Each row comes from the steps of one path. Every step used is in the known rows, and no mark comes twice. Write the path behind each row, first mark first.
Known rows
tebab/bolom: [ 0.24  1.31 -5.38 -0.64 -4.40  0.53 -0.50  1.11 -1.28 -0.85  0.75 -0.48
 -0.14  1.53 -0.94  1.93 -2.14 -0.12  1.71 -1.75  1.06]
muke/kezaze: [ 0.15  0.36 -3.55 -1.49 -3.47  1.76 -0.08 -0.24 -1.33 -1.27 -0.96  0.09
 -1.09  2.70 -0.91 -1.16 -0.54  0.32 -1.71 -0.17 -1.09]
kimus/berad/tebab/bolom: [-0.96  2.34 -5.44  1.08 -0.06 -1.19  0.16  1.46 -0.36 -0.26  2.42 -1.54
 -0.81  0.42 -1.81  5.25 -5.30  0.12  2.91 -1.25  1.19]
kezaze/fetuvur/poto/muke/kimus: [ 1.00 -0.08 -0.41 -0.31 -0.88  2.64 -0.98 -2.09 -1.41  0.34 -0.91 -0.22
 -0.22 -0.09 -2.06 -1.52 -0.35 -0.74 -0.10 -1.70  0.23]
kezaze/muke/poto: [-0.45 -1.26  2.00 -0.32 -1.00  1.81 -0.34  0.06 -1.57 -1.05 -1.30 -0.41
 -1.08  0.23  0.21 -4.43  0.07 -0.58 -1.34  0.26 -0.69]
berad/fetuvur/poto/muke/kezaze: [ 0.61  2.45  0.92 -2.86 -0.36  2.00 -0.56 -2.57 -1.60 -0.73 -2.57  2.08
 -0.64  1.39 -2.72 -2.69  0.07  0.72 -1.97 -2.12  0.65]
bolom/tebab: [ 0.11  1.08 -3.83 -0.23 -1.71  0.25 -0.19  1.94 -1.64 -1.13  1.09 -1.37
 -2.64  1.10 -1.71  2.41 -1.50  0.06  1.15 -2.02  0.12]
kezaze/muke/kimus/berad/fetuvur/poto: [ 0.67  0.74  5.74 -1.07  2.45  0.87 -0.24 -1.85 -1.59  0.11 -0.15  0.93
 -0.90  0.68 -1.27 -0.67 -0.82 -0.59  3.45 -0.20 -0.55]
muke/kimus: [ 0.68 -0.47 -3.22 -1.01 -3.51  2.46 -0.08  0.43 -1.18 -0.65 -0.64  1.08
 -1.40  2.10 -0.62  0.18 -1.15 -0.98  1.54 -0.58 -1.54]
didid/berad/fetuvur: [ 0.01  0.04 -1.58 -0.54 -2.79  1.56  0.79  0.20 -0.97 -1.05 -0.56  1.86
 -0.15  1.75 -2.66  4.96 -0.70  0.07  2.03 -1.44 -0.42]
berad/fetuvur/poto: [-0.19  2.17 -0.48 -2.64  0.23  1.11 -1.00 -0.09 -1.36 -0.39 -1.36  3.80
  0.14  0.80 -2.34  1.44 -1.84 -0.01  2.18 -1.31  1.03]
fetuvur/berad/tebab/bolom: [-0.35  3.24 -5.93 -0.79  1.12 -0.17 -0.10  1.08 -0.21  0.16  0.71  0.51
  0.01  1.21 -2.54  4.99 -3.82 -0.38  2.84 -2.42  1.60]
berad/tebab/bolom: [-0.64  1.51 -7.04 -0.35 -1.38  0.35 -0.72  1.48 -0.38 -0.34  0.54  0.26
 -0.80  1.24 -1.93  3.16 -3.59  0.03  1.76 -1.58  1.72]
poto/muke: [ 0.37 -0.15 -2.03 -0.82 -4.56  1.68  0.09  0.62 -1.98 -1.09  0.69  0.61
 -0.85  0.88  0.21 -0.25 -1.52 -0.90 -1.32 -2.58  0.43]
muke/kimus/berad: [ 0.40  0.30 -1.64  0.29 -2.15  0.97  0.86  0.61 -1.12 -0.57  1.34 -0.96
 -1.35  1.20 -0.57  2.32 -2.92 -0.86  2.88 -0.30 -1.98]
fetuvur/poto/muke/kimus: [ 1.10  1.07 -0.54 -1.59 -1.73  2.76 -0.77 -1.18 -1.99 -0.47 -1.66  0.66
 -1.25  0.13 -1.08 -1.53 -0.79 -1.65 -0.74 -2.17  0.19]
muke/kezaze/fetuvur: [ 0.03 -0.73 -3.50 -0.16 -2.73  1.68 -0.30 -1.15 -0.75 -0.43 -0.18 -0.83
 -0.10  2.56 -1.68 -1.29 -0.20  1.18 -0.99  0.26 -1.13]
kezaze/fetuvur/berad: [ 0.08  0.53 -2.29 -0.23 -0.62  0.78  0.19  0.16 -0.82  0.25  1.52  0.46
  1.10  1.16 -1.61  3.20 -1.74 -0.22  2.29 -1.52 -0.24]
kezaze/muke: [ 0.28 -1.81  0.77 -0.91 -2.85  1.39 -0.49  0.61 -2.15 -0.93  0.87  0.27
 -0.92  1.55  1.31 -1.86  0.16 -1.04 -0.60 -0.56  0.02]
kimus/berad/didid: [-1.09  1.20 -5.16  0.84 -0.54 -1.30  0.17  1.59 -1.35 -0.70  2.38  1.78
 -0.67  2.29 -0.67  5.26 -4.59 -1.02  0.16 -0.34 -0.65]
kimus/berad/fetuvur/poto/muke: [-0.08  2.66  2.57 -0.97  0.74  0.08  0.15 -0.84 -1.86 -0.42  0.71  1.46
 -0.20 -0.76 -1.95  1.90 -2.85 -0.16  1.68 -2.65  1.06]
poto/fetuvur/berad/didid: [-0.27  0.84 -6.28 -1.16  1.63 -0.98  0.34 -0.46 -0.69  0.38 -0.16  3.67
  0.09  1.17 -2.26  4.72 -2.43 -0.94  1.22 -2.00  0.61]
poto/muke/kimus/berad/tebab: [-0.04  0.48 -1.93  0.94 -0.08  1.19  0.85  0.03 -0.71 -0.14  1.16 -0.74
 -2.48  0.36 -1.16  2.08 -3.99 -1.07  1.05 -1.52 -0.78]
didid/berad/tebab/bolom: [-0.54  1.07 -7.02  1.10 -1.65  0.52  0.10  1.01 -0.26 -0.68  0.11 -1.37
 -0.71  0.76 -2.90  6.36 -2.64 -0.33  1.00 -1.57  1.39]
didid/berad: [-0.07 -0.50 -3.36  0.36 -4.06  1.46  0.61  1.00 -1.40 -1.37  0.06 -0.52
 -0.56  0.80 -1.27  4.55 -0.92 -1.02 -0.22 -1.08 -0.53]

Which path is each row?
[-0.01 -0.96  2.41 -0.83  2.56  0.69  0.73 -1.91 -0.93  0.09 -1.97 -0.35
 -0.53 -2.06 -1.27 -2.95  0.46 -0.28  0.95 -1.22  0.13] -> kezaze/muke/poto/fetuvur/berad
[ 0.26  0.65 -3.34  1.04 -1.09  0.39  0.48 -0.26 -1.54 -0.41  1.45  0.79
 -1.50  2.25 -0.81  2.47 -3.43 -1.67 -0.33 -1.47 -1.38] -> poto/muke/kimus/berad/didid
[ 0.27  1.96  0.99 -2.42 -0.53  1.64 -0.76 -0.84 -1.85 -0.48 -1.12  3.17
 -0.10  0.19 -1.90 -0.12 -1.26 -0.30  0.33 -2.93  1.61] -> berad/fetuvur/poto/muke
[ 0.39  1.48  1.06 -0.96 -0.97  1.77  0.07 -1.44 -1.76 -0.83 -1.44  1.57
 -0.11 -0.33 -3.07  3.05 -0.21 -0.69 -0.41 -2.91  1.36] -> didid/berad/fetuvur/poto/muke
[ 0.32  0.33 -3.07 -1.60 -0.32  0.05  0.84 -0.52 -0.85  0.14 -0.26  1.18
 -0.02 -0.78 -1.67  2.86 -1.53 -0.41  2.81 -2.56  0.57] -> poto/fetuvur/berad
[-0.60 -0.46 -0.94 -0.34  4.30 -0.46  0.16 -1.85 -0.84  0.35 -1.97  2.04
 -0.53 -0.17 -1.82 -1.08 -0.58 -0.92 -0.68 -0.80  0.11] -> kezaze/muke/poto/fetuvur/berad/didid
[-0.84 -0.65  0.59 -0.46  5.42  0.45  0.49 -1.60  0.00  0.54 -2.32  0.35
 -1.19 -2.13 -2.12 -1.64 -0.93 -0.22  1.00 -0.88  0.76] -> kezaze/muke/poto/fetuvur/berad/tebab
[-0.95  2.41 -5.41 -0.33  3.99 -0.45  0.42 -1.05  0.78  0.73 -2.31 -0.44
 -0.38 -2.30 -4.50  2.02 -3.06  0.67  3.17 -2.29  1.78] -> muke/poto/fetuvur/berad/tebab/bolom
[-0.69 -0.97 -2.93 -0.56 -0.71  0.90  0.32 -0.69 -0.53 -0.43 -2.71  0.27
 -1.15 -2.10 -2.14 -1.37 -1.33  0.40  1.00 -0.82  0.01] -> muke/poto/fetuvur
[ 1.16  1.62  1.30 -2.42 -0.29  2.70 -0.64 -1.94 -1.48 -0.09 -2.32  3.20
 -0.94  0.89 -2.35 -1.30 -0.51 -0.58  1.47 -2.50  0.31] -> berad/fetuvur/poto/muke/kimus
[ 0.38  1.78 -3.75  1.33 -0.53  0.44  0.53 -0.36 -0.50  0.06  1.55 -2.37
 -1.70  0.27 -1.86  2.61 -4.02 -0.40  2.31 -2.39  0.41] -> poto/muke/kimus/berad/tebab/bolom
[ 0.75  1.87  1.10 -0.14 -0.34  1.20  0.09 -1.04 -1.96 -0.37  0.28 -1.22
 -1.21 -0.96 -1.05  0.44 -2.58 -1.52  0.57 -1.91 -0.28] -> fetuvur/poto/muke/kimus/berad
[ 0.53 -0.77 -2.08  0.04 -3.53  2.17  0.06 -2.01 -1.26 -0.50  0.02 -1.33
 -0.30  1.80 -1.44 -2.90  0.31  0.96 -2.81 -1.42 -0.51] -> poto/muke/kezaze/fetuvur
[-0.52  0.51 -4.88 -1.22  2.73 -0.13  0.62 -0.14  0.06  0.63 -0.50  1.90
 -0.87 -0.90 -2.55  4.19 -2.91 -0.25  2.64 -2.22  1.26] -> poto/fetuvur/berad/tebab
[ 0.27  2.51  1.50 -1.20  1.70  0.79 -0.03 -0.98 -1.05  0.05 -0.57  1.76
 -0.60  0.53 -2.91  2.31 -2.74 -0.22  4.53 -0.67 -0.74] -> muke/kimus/berad/fetuvur/poto
[ 0.89  0.73  1.80 -0.22 -1.71  1.39  1.22 -1.15 -1.14 -0.29  0.82  0.86
 -1.19  1.53 -1.65  1.13 -2.22 -0.09  3.47 -2.28 -1.28] -> poto/muke/kimus/berad/fetuvur
[-0.07  0.97 -2.26 -1.00 -0.19  1.41 -1.12 -1.94 -1.10 -0.13 -1.26 -0.44
  0.33  1.02 -2.60 -1.48 -0.19  0.84 -1.60  0.22  0.05] -> muke/kezaze/fetuvur/poto
[-0.24 -2.71  1.28 -0.36  0.21  1.06  0.09 -1.54 -1.04 -0.39 -2.30 -0.54
 -1.27 -1.89 -0.60 -4.71  0.61  0.03 -0.05 -0.28  0.17] -> kezaze/muke/poto/fetuvur
[ 1.15 -2.16  0.96 -0.87 -2.60  2.49 -0.34 -0.44 -1.72 -0.55 -0.30  0.01
 -1.64  2.23  0.84 -2.83  0.73 -1.32  0.67 -0.14 -1.28] -> kezaze/muke/kimus
[ 0.12  0.36 -0.73 -0.32 -1.10  1.46 -1.09 -1.03 -1.75 -0.02  0.30  0.06
  0.59 -0.74 -1.50 -0.43 -1.12 -0.42 -1.17 -2.10  1.52] -> kezaze/fetuvur/poto/muke
[ 0.63  1.94  0.90 -1.38 -0.60  2.22  0.24 -3.05 -1.47 -1.08 -2.85  0.57
 -0.31  0.78 -3.78  0.56  1.11  0.36 -2.52 -2.18  0.35] -> didid/berad/fetuvur/poto/muke/kezaze
[ 0.66  0.81  1.21  1.08  0.39  1.09 -0.13 -1.98 -1.40  0.48  1.08 -1.79
 -0.17 -1.18 -2.04  0.52 -2.21 -0.66  1.10 -1.47 -0.27] -> kezaze/fetuvur/poto/muke/kimus/berad
[-0.75  2.08 -4.05 -1.21  1.67  0.66  0.23  1.50 -0.45 -0.03  0.44  2.23
 -0.56  1.30 -1.61  4.41 -3.63 -0.81  1.52 -1.60  0.41] -> fetuvur/berad/tebab
[ 0.51  1.93 -0.89 -1.99 -1.67  2.00 -0.74 -1.70 -2.06 -1.05 -1.98 -0.09
 -0.86  0.52 -1.27 -3.05 -0.24 -0.32 -4.15 -1.81  0.57] -> fetuvur/poto/muke/kezaze
[ 0.31  2.64 -4.47  0.32  1.21  0.69  0.13 -2.42  0.09  0.69  0.32 -2.02
  0.45  1.47 -3.75  0.88 -1.44  1.20 -0.61 -2.75  1.32] -> poto/muke/kezaze/fetuvur/berad/tebab/bolom
